(in the rows, 128 means zero)
Known rows, with every way that one mark hangs from another:
j_49{j_904{j_121 j_450}}: [133  61 141 167 103 118 155 118 141 132 108 136 140 106 132 107 170 144
  88 146 165 189 187 194]
j_661{j_734{j_607}}: [125  93 143 176 131 110 130 173 105 120 136 120 148 101 128 120 182 118
 104 163 140 121 198 157]
j_49{j_904{j_121{j_476} j_450{j_607}}}: [146 101 117 143  96  74 157 141 133 113 109 103 129 128 138 133 176 137
  91 126 164 186 167 178]
j_450{j_904{j_121}}: [133 111  70 149 129 127 130  99 105 126  96 155 138 110 131 126 165 138
 113 135 140 179 158 147]
j_49{j_904{j_121{j_476} j_450}}: [138  91 145 157  95  85 166 137 133 128 128 116 116 109 128 131 185 132
  82 124 156 197 194 199]
j_430{j_450{j_607 j_904{j_49 j_121}}}: [137 127  50 134 139  89 105 117 105 120  73 139 161 145 174 135 177 137
 105 137 124 218 122 150]
j_607{j_450}: [110  98 108 159 131 131 128 145 135 134 122 130 145 107 120 124 175 129
 101 136 107 131 150 135]
j_904{j_121}: [128 108 104 144 122 106 137 122 129 116 111 141 127 119 131 112 135 132
 107 157 135 160 160 158]
j_450{j_430 j_607}: [168 142  69 150 159 120  97 138  83 123 104 132 136 124 147 157 169 122
 127 118 112  97 157 117]
j_430{j_450{j_904}}: [136 115  80 166 154 112 118 123  93 161 112 180 150  75 149 185 192 116
 112 122 102 199 177 124]
j_607{j_450{j_430 j_904{j_49}}}: [142 136  82 164 161 159  87 127  76 144 102 114 157 136 148 138 243 130
 111  82  85 145 147 142]
j_661{j_734{j_476{j_121} j_607}}: [154 116  96 194 109 108 128 173  94 114 176  89 179 106 104 169 165 120
 107 169 118  94 186 147]
j_734{j_476 j_607{j_450} j_661}: [114  72 132 182 119  91  93 144 136 114 147 117 142 110  99 158 199 134
 101 141  92 151 172 134]
j_450{j_430 j_904{j_49 j_121{j_476}}}: [157 170  82 139 137 106 108 123  62 122 109 110 119 152 153 150 217 128
 105  80 106 187 161 166]
j_49{j_904}: [140  95 118 153 134 129 127 132 134 122  92 162 151 104 131 139 169 139
 108 153 152 149 169 169]
j_49{j_904{j_450{j_430 j_607}}}: [176  99 107 170 143 125 108 136  96 140 100 125 150 107 152 153 204 130
 112 104 144 128 191 155]
j_121{j_476}: [138 130 104 141 117  87 141 142 106 131 136 136 115 111 124 164 164 111
 108 120 105 148 166 143]
j_734{j_476}: [156 121  74 140 114 110 112 135 107 133 143 160 132 103 111 165 131 126
 121 136 100 136 160 130]
j_734{j_607}: [122  85 133 183 124 115 127 138 124 122 116 149 136  93 124 147 174 116
 115 151 129 146 186 149]
j_607{j_450{j_904{j_49}}}: [111 106  73 147 132 142 106 117 114 140  98 123 161 135 139 121 213 135
 106 111  99 157 123 147]
j_904{j_450{j_430}}: [162  98 117 182 134 121 120 124  79 163 139 129 122  96 141 153 185 112
 113  94  99 127 213 148]
j_476{j_121}: [147 110  80 179 112 122 132 116 116 124 128 121 164 114 125 172 149 126
 109 162 114 102 148 150]
j_450{j_430}: [157 133 101 164 156 130 105 135  83 138 119 149 128 107 143 158 177 121
 121 115 103 112 186 133]
j_904{j_121{j_476}}: [127 132 104 136 113  77 155 136 119 114 131 124 107 127 122 133 151 124
  99 136 123 175 164 163]
j_661{j_734}: [134 116 109 148 138 118 132 161  97 132 138 123 143 116 130 114 153 120
 111 158 126 104 181 153]

Rows:
[144 129  51 140 148  94  92 122  91 138  79 148 170 129 176 169 190 122
 117 123 105 188 128 135] => j_430{j_450{j_607 j_904{j_49}}}
[166 147  39 151 158 131  96 112  69 118  90 135 138 123 154 138 189 141
 126 105 133 149 153 123] => j_450{j_430 j_607 j_904{j_121}}
[168 101 110 165 132 118 122 135 109 124  94 114 139 124 153 121 194 144
 101 118 160 151 185 168] => j_49{j_904{j_121 j_450{j_430 j_607}}}
[151 126  46 154 156  98 107 126  91 144  96 167 159  91 158 186 182 120
 119 125 108 179 149 107] => j_430{j_450{j_607 j_904}}
[160 112  89 145 123  98 108 122  90 122 102  84 135 166 167 110 170 126
 102 107 118 144 154 169] => j_904{j_49 j_121 j_450{j_430 j_607}}
[169 153  37 140 162 132  72 112  58 127  80 126 154 149 167 159 207 129
 130  87 105 128 132 133] => j_450{j_430 j_607 j_904{j_49}}
[160 143  72 150 146 134  95 105  68 126  88 130 139 147 158 126 201 139
 109 104 115 170 161 167] => j_450{j_430 j_904{j_49 j_121}}
[157 107  64 172 114  80  94 103 109 112 151 113 162 129 108 193 147 137
 111 162  90 108 153 145] => j_734{j_476{j_121} j_661}
[135 100 133 196 150 105  75 160 104 124 154 112 138 113 106 171 228 131
 106 112  76 127 197 126] => j_734{j_476 j_607{j_450{j_430}} j_661}
[171 109  89 167 138 109 108 129  78 150 122 115 133 108 149 158 180 115
 120  95 107 108 186 127] => j_904{j_450{j_430 j_607}}
[152 101 125 158 121 109 120 115  94 139 119 103 124 149 159 107 181 124
  97 105 111 157 184 188] => j_904{j_49 j_121 j_450{j_430}}
[131 145  81 125 112  88 130 111  92 118 104 119 127 152 142 136 188 134
 100 108 120 202 137 176] => j_450{j_904{j_49 j_121{j_476}}}
[100  86 152 184 135 130 138 192 122 121 141  95 158 103 114 100 210 120
  92 155 123 119 184 149] => j_661{j_734{j_607{j_450}}}
[132 108 104 200 108 128 131 190 113 116 183  67 185 109  94 150 196 128
  89 160 105  88 169 141] => j_661{j_734{j_476{j_121} j_607{j_450}}}
[167 111  83 152 135 102  92 119  81 138 112  98 141 151 163 141 186 115
 115  95 100 118 161 156] => j_904{j_49 j_450{j_430 j_607}}
[128 100 122 138  82  64 156 119 115 129 135  89 110 154 140 118 169 116
  85 113 111 196 164 201] => j_904{j_49 j_121{j_476} j_450}
[128 145  90 136 124  68 135 134  94 135 109 135 132 136 159 161 198 119
  87 115  98 245 154 170] => j_430{j_450{j_904{j_49 j_121{j_476}}}}
[105  92 123 190 143 147 126 170  99 132 137 105 167  92 119 118 239 127
 102 128 127 145 186 138] => j_661{j_734{j_607{j_450{j_904}}}}
[110 106  81 144 123 137 120 114 120 120  92 114 155 149 139  90 200 148
  91 122 118 190 117 163] => j_607{j_450{j_904{j_49 j_121}}}
[129 115  84 145 135  99 117 116 106 135  89 155 151 130 165 135 183 129
  97 132 118 233 150 169] => j_430{j_450{j_904{j_49 j_121}}}
